Known rows, with every step that occurs:
E C Q X: [-10  -2  47   1  21  29  26  27   0 -18  29  35  57 -38 -34  39  10 -53
   2  18  64]
Q G X: [-18 -13  28  25 -17  28   5  13   7   5  -8   8  45 -44  -9  16  10 -20
  -7 -10   8]
Q V X: [  3 -17  50  11 -25  41   2  20   6  -3 -19   3  38 -21  -7   7  12 -54
 -29  -5  19]
K Q: [ 16  -3  50  10  -8  33 -13  -2  14 -11   8   5  48 -17 -20  40   9 -36
 -14  13  19]
E C Q: [-12 -16  68   9  25  25  24  29   0 -17  12  20  29 -37 -43  35  13 -57
  -5  27  73]
C Q X V: [-12   3  51 -15  -7  19   9  10  -4   3  13  28  53 -41 -19  74  -2 -51
  -5   1  43]
E C Q V X: [  4 -26  71   3   6  34  26  30  12 -17  -3  22  38 -37 -43  17   4 -66
 -28  21  71]
G X Q V K: [-15 -35  57   6 -19   5  -7  23  32 -12 -33   5  45 -12  -3  16  25 -34
 -41  -2  51]
G V X Q: [ 25  -7  61   0 -13  33  -8  13   4  -6 -11  -6  30  -2  10  32  23 -35
 -24  25  59]
V K: [-13 -23  42  16   5  36 -11  18  10  -2 -24   1  30 -11  10  19  26 -46
 -21 -18  10]
X V K: [-22 -17  59  -4  -3  30  -6  10   3  -1 -19   4  39 -17  14  47   8 -48
 -36 -26  23]
Q X V K: [-20  -5  38  -7  -6  33  -5   5   4  -2  -6  22  69 -19  21  53   9 -45
 -26 -36  13]
C Q X: [ -1  -3  34   1   3  27   8  22   1   1  10  24  42 -34 -23  43  16 -50
   9  11  31]
X Q C: [-14 -30  48  28  18  16   8  27  -3  -5  26 -16  43  -8 -30  43  27 -29
 -11  22  83]
X V K Q C: [ -4 -21  54  13  20  27  -2 -10  31  -6  27  -1  70  -8 -15  73   7 -31
 -42 -12  25]
V K Q: [ 14 -21  48  10   6  37 -20  -3  30 -10  -8   6  51  -6  -3  30  12 -35
 -28  -6   3]
V X: [ 19  -5  36   6 -16  46   0  15  -1  -3 -23  11  33 -24  -3   0  23 -49
  -5   4  21]
G X Q: [  0  -4  46   1 -23   5  -1  22   8 -13 -20  15  38 -28 -15  17  32 -28
  -6  24  68]
C Q: [  0 -15  55   8   5  23   5  24   2   0  -5   8  14 -30 -31  37  17 -51
  -3  21  41]
Q V K: [-26 -36  57  21  -3  32  -9  24  16  -1 -21  -8  34  -8   5  24  18 -55
 -44 -27   5]
K V X Q: [ 25 -15  59   8 -15  53  -5  12  14  -3 -22  -5  58   1   7  12  17 -43
 -10  37  75]

Rows:
[-14  15  51  -5 -36  11  11   9   3  -5 -20  23  41 -44  -4  37  24 -34
 -19  -5  28] : G X V
[-11 -14  47 -16   8  25   1  10  13   0  -3  27  55 -29  -3  65  -3 -52
 -19 -14  31] : C Q X V K
[-23 -13  55  33  -3  42  -4   9  -5   9  20 -22  28 -19  10  58   5 -26
 -28 -13  -1] : Q G V
[-14 -17  60   6 -33   0   1  24  17 -11 -19   8  43 -24 -20  24  25 -33
 -28  13  61] : G X Q V
[-22 -14  59 -16  26  26  19  18  10 -17  14  40  70 -35 -14  61  -2 -56
 -24  -9  64] : E C Q X V K
[ 32 -12  53   5 -24  39  -8  -4  29 -10  -6  11  60 -17 -19  22  -1 -45
 -36   6  17] : K Q V X
[ 12 -22  52  13   4  48   1   9   9  12   5  -5  23 -29  -9  48  -7 -38
 -21  14  16] : C Q G V X
[  6 -42  42   8  -4  47  -7  17  -6  -2  -6  -1  57 -24 -12  16 -16 -25
 -10   5  69] : V X Q G
[-21 -31  73  13 -13  14  -5  28   1  -8  -3 -10  40 -10 -20  39   8 -44
 -31   7  73] : X Q V
[ 16 -23  50  28   9  48  11  13  18  -1  11 -17  65   3  -8  26  27 -35
  -9  39  82] : K V X Q C
[-31 -13  67  -1   5  17  33  16   5  -9  12  37  58 -65 -43  57 -17 -31
 -22   4  73] : E C Q G X V
[  8 -18  51  34  29  32  -9  -9  43  -2  35 -19  47  10   1  71  30 -26
 -46   3  -9] : G V K Q C
[-30  -6  45   7 -29  23   7   3  -1   3  -5  13  55 -51  -7  45  -6 -22
 -23 -21  21] : Q G X V
[-25 -45  63  24  16  35 -20  11  10   2   6 -24  39   4  19  60  -3 -19
 -42 -12  40] : X Q G V K
[-27 -22  75  26  32  36  19  18   0  -5  37  -1  31 -32 -26  67  -7 -37
 -28  16  52] : E C Q G V
[-25 -32  51  33  10  46 -13   6   9  11   4 -22  31  -7  28  50   7 -27
 -43 -28 -13] : Q G V K
[ 32 -10  47  16  -7  57 -15 -19  21   1  18  -2  57 -16   2  46 -13 -20
 -35   4  -4] : K Q G V X
[ 15 -25  58   1 -12  32   6  24  16   3 -17   9  26 -28 -30  20   4 -62
 -23  16  36] : C Q V X
[  3 -16  43  24  -9  56  -5   5   1   7   3 -12  36 -19  15  35   0 -29
 -27  -9  -1] : Q G V X
[-12 -34  57   6   4  42 -19 -15  22   0   9   3  76 -19  -3  68 -34 -24
 -46 -31  12] : X V K Q G
[ 23  -3  47  18 -17  66   1   7  15   3 -22  -3  50 -10  14   3  23 -52
  -8  22  21] : K V X
[ 17   9  29   3  -7  33 -10  -6  14  -8  22  23  78 -20 -11  43   8 -34
  -5   1  10] : K Q X
[-21  12  42  -6 -20  25   4   9 -12   0  10  23  67 -34   3  60   7 -44
 -12 -21  26] : Q X V
[ -9 -19  37  16  -8  21   9  18  11   5  -5  17  32 -52 -33  31   2 -27
  -2  11  26] : C Q G X
